What can hang from each mark:
puti: vibofol
nafa: nozu puti
sapal: nozu puti
lezip: notib
nozu: notib sapal vibofol
notib: lezip nozu puti

Each row was made from one small tree. The marks that hang from a mark follow it in brackets, in alphabetical order. Every link used is in the known rows. Write each row's tree.
Known rows:
nafa[nozu]: [ -6.7 -17.9  15.0 -20.7 -16.6 -36.5  29.8   8.3  46.5  -4.5  13.5  14.5
 -22.2  29.9 -54.3  12.1   7.4   5.2 -15.5  24.9]
notib[lezip]: [-12.5 -17.8  24.1  -6.3  -8.9 -40.2   7.7   1.6  40.6  12.8  13.4   7.7
 -31.2  41.9 -74.5  25.6   1.9  16.9 -25.9  17.9]
nafa[nozu[notib[lezip] sapal vibofol] puti]: [-20.3 -37.3   7.1 -14.6 -11.2 -42.2  48.8  15.0  43.4  25.8   4.2 -30.4
  -8.1  64.3 -81.4 -14.8  31.9  41.0 -32.8  15.5]
nozu[notib[lezip puti] sapal vibofol]: [-29.3 -36.5   1.2  -8.0  -2.8 -37.2  35.1  18.9  44.2  30.9  -3.4 -37.3
  -7.7  84.4 -80.3  16.8  27.8  65.2 -48.0   5.6]
notib[puti[vibofol]]: [ -1.6  -6.2  22.7 -14.5  -1.8 -24.8  12.5  20.0  39.3  11.7  12.3   7.1
   1.7  55.5 -63.3  38.3  -9.4  -1.2 -30.7  35.8]
sapal[puti]: [ -7.7  -6.5  17.5  -9.3  -4.6 -34.2  32.0  26.4  35.6  -7.5  -1.4  13.0
 -25.5   6.9 -36.6  18.5  -6.6  20.1 -18.8  22.7]
sapal[nozu[notib] puti[vibofol]]: [-24.4   8.9  15.7 -15.8 -18.9  -7.7  15.6  70.2  14.4  -8.8 -13.1  -9.0
   1.7   3.5 -37.8  10.3  -8.1  16.1 -46.3  47.1]
lezip[notib[nozu[sapal] puti[vibofol]]]: [-38.6 -32.9  -8.0  -6.1 -18.7 -47.6  21.1  27.5  40.3   9.2  -8.3  -2.6
  -5.2  51.2 -51.3  15.3 -11.1  29.2 -65.8  34.0]
lezip[notib[nozu[vibofol]]]: [-32.4 -38.2  -7.7 -16.0  -2.8 -50.2  35.1  13.9  50.7  -0.3   5.4   9.5
 -11.2  41.4 -36.8   5.0 -16.2  16.7 -46.5  39.9]
lezip[notib[puti[vibofol]]]: [  2.9 -14.7  24.2 -15.8   3.0 -39.8  17.8  27.2  42.6   9.9   8.5  25.5
 -15.6  49.5 -52.0  33.4 -13.2   0.4 -48.7  47.6]
notib[puti]: [ -7.1 -12.8  15.2 -18.0  -3.7 -31.5  16.6   8.1  47.2  12.0   7.2  23.4
 -12.1  49.3 -51.0  46.8  -6.7  23.6 -17.5  30.1]
nafa[nozu[notib sapal] puti[vibofol]]: [-31.2  -8.1  17.5 -18.2 -29.8 -35.1  33.3  31.0  39.8   5.0   3.3 -13.4
   3.2  38.3 -66.2  -7.8   8.8  -1.2 -43.8  30.3]
notib[nozu puti]: [-38.4 -19.2 -10.4  -6.4 -13.3 -23.8   5.4   6.7  44.4  12.3  -2.1  18.0
  -1.0  48.9 -53.5  48.3 -21.4  36.1 -21.4  34.1]
nafa[puti]: [ -7.6  -1.5  27.6 -18.2  -3.3 -38.9  24.3   3.5  51.0  12.4  13.5  25.8
  -8.1  31.8 -43.0  30.4 -20.9   0.4 -12.5  40.4]
nafa[nozu[notib[puti] sapal vibofol]]: [-23.5 -36.7  -5.1 -23.6 -13.4 -34.6  58.1  25.4  45.6  13.5  -3.2 -27.7
   3.5  70.7 -59.0   6.0  33.8  50.0 -31.3  11.9]
nozu[notib vibofol]: [-35.3 -16.4  15.5 -23.4  -8.0 -33.9  31.3  21.3  50.9   1.9   8.5  -8.7
  -1.6  44.5 -50.2  16.0   1.7   9.4 -44.7  25.3]
lezip[notib[nozu]]: [-45.6 -26.3   0.1 -10.2 -17.9 -47.5  11.2  14.4  49.9  -3.6   3.9  31.7
 -26.0  25.2 -39.2  21.0 -26.7  18.5 -46.0  44.4]
sapal[nozu puti]: [ -2.0  -7.2   9.4 -18.3 -12.2 -23.9  32.6  45.4  21.2  -5.3  -8.9   6.6
 -16.2  -0.3 -20.7  13.1  -7.5  33.6 -12.1  32.8]

Which tree is each row?
[-31.6 -32.0   1.3  -1.2  -7.3 -41.3  46.3  36.8  30.0   8.4 -12.3 -44.8
 -20.8  38.0 -67.8 -12.2  28.4  63.5 -53.5  -1.4] | nozu[notib[lezip] sapal[puti] vibofol]
[-46.7 -34.8 -14.1   0.4 -20.4 -57.9  38.1  33.9  36.8  -9.5 -21.8   2.1
 -30.0   4.3 -26.0  -3.0  -9.5  52.1 -52.4  25.2] | lezip[notib[nozu[sapal[puti]]]]
[-30.3 -21.3   8.0   4.7 -27.4 -31.1  31.8  47.1  16.9  -0.3 -13.4 -38.4
 -24.7  26.7 -86.1 -16.0  29.1  35.0 -55.2  10.4] | nafa[nozu[notib[lezip] sapal[puti[vibofol]]]]
[-16.1 -16.4   1.2 -32.0  -2.1 -12.7  26.2  40.2  37.1  20.4  -0.9  -6.0
  15.8  58.6 -42.8  32.0   6.9  45.4 -27.3  42.7] | sapal[nozu[notib[puti] vibofol]]
[-44.5  -2.0  14.1  -4.3 -25.9 -34.9  31.5  52.1  27.7 -13.2 -14.5 -25.4
  -7.0  14.7 -51.7  -2.2   5.5  22.6 -65.9  19.6] | nozu[notib sapal[puti[vibofol]]]
[-32.7 -17.3  14.7  -8.1 -26.5 -27.4   5.2  16.9  38.0   9.6   7.4   2.6
 -29.0  41.7 -89.2  16.9  13.5  26.2 -30.9  21.1] | nafa[nozu[notib[lezip]]]
[-21.7 -40.0 -13.2   0.1   4.4 -24.4  15.6   3.3  37.9  31.3   5.1 -16.0
   0.1  77.5 -81.1  29.3  -4.2  50.5 -23.1  19.9] | notib[lezip nozu[vibofol] puti]
[-33.1 -23.4  12.2  -8.6 -25.7 -41.3  26.3  14.9  41.7  21.7  -1.4  -9.7
 -22.4  48.5 -82.7  -0.7  18.9  38.5 -28.2  20.7] | nafa[nozu[notib[lezip] sapal] puti]
[-36.3 -26.8  -7.4  -9.6  -8.1 -39.7   8.0  15.1  49.5  12.7  -4.2  33.9
 -17.1  44.1 -43.3  44.8 -27.4  37.1 -37.3  47.6] | lezip[notib[nozu puti]]
[-43.0 -27.7  -6.6   2.6 -20.8 -51.3  34.4  44.3  28.0 -15.2 -18.5  -9.2
 -18.4   7.2 -36.0 -13.0  -9.7  27.0 -71.2  30.3] | lezip[notib[nozu[sapal[puti[vibofol]]]]]
[-26.3 -15.1   8.3 -19.7   1.4 -22.7  29.6  22.8  49.7  17.2   3.9  -3.7
   4.5  65.9 -57.0  36.1   4.9  33.0 -35.0  27.2] | nozu[notib[puti] vibofol]
[ -1.0 -46.1   6.4 -26.2 -11.9 -52.4  68.2   7.7  46.3  -1.3   8.1 -25.6
  -6.2  51.9 -48.6 -22.0  33.4  21.1 -27.3  -0.2] | nafa[nozu[sapal vibofol]]
[-52.2 -37.8  -7.1   2.8 -29.4 -49.6   9.5   1.9  37.9  10.8  -3.0 -20.2
 -21.6  47.6 -73.4   7.2   0.1  49.2 -40.9   4.8] | notib[lezip nozu[sapal]]
[-51.6 -25.5 -14.0   3.5 -25.8 -43.0  37.1  25.3  33.6  -8.7 -19.9 -15.5
 -14.2   9.5 -32.6   3.3  -7.5  51.6 -33.0  12.1] | notib[nozu[sapal[puti]]]
[-28.7 -21.7  -4.4   7.2 -11.6 -19.7 -12.4  11.3  26.2  26.1   5.0  -6.8
  -2.7  65.9 -91.2  37.5 -16.1  26.9 -37.5  29.9] | notib[lezip nozu puti[vibofol]]
[-30.4 -20.3  -1.8  -8.8 -10.9 -31.9   6.4  26.8  41.1  11.2  -0.4  20.4
  -2.9  47.9 -54.4  33.3 -27.7  13.4 -54.0  50.3] | lezip[notib[nozu puti[vibofol]]]
[-27.3 -32.1  -3.4 -15.0 -16.5 -38.8  71.3  40.6  35.6  -8.7 -13.6 -35.8
  -9.0  25.9 -45.2 -23.0  35.7  44.7 -38.4   8.6] | nafa[nozu[notib sapal[puti] vibofol]]
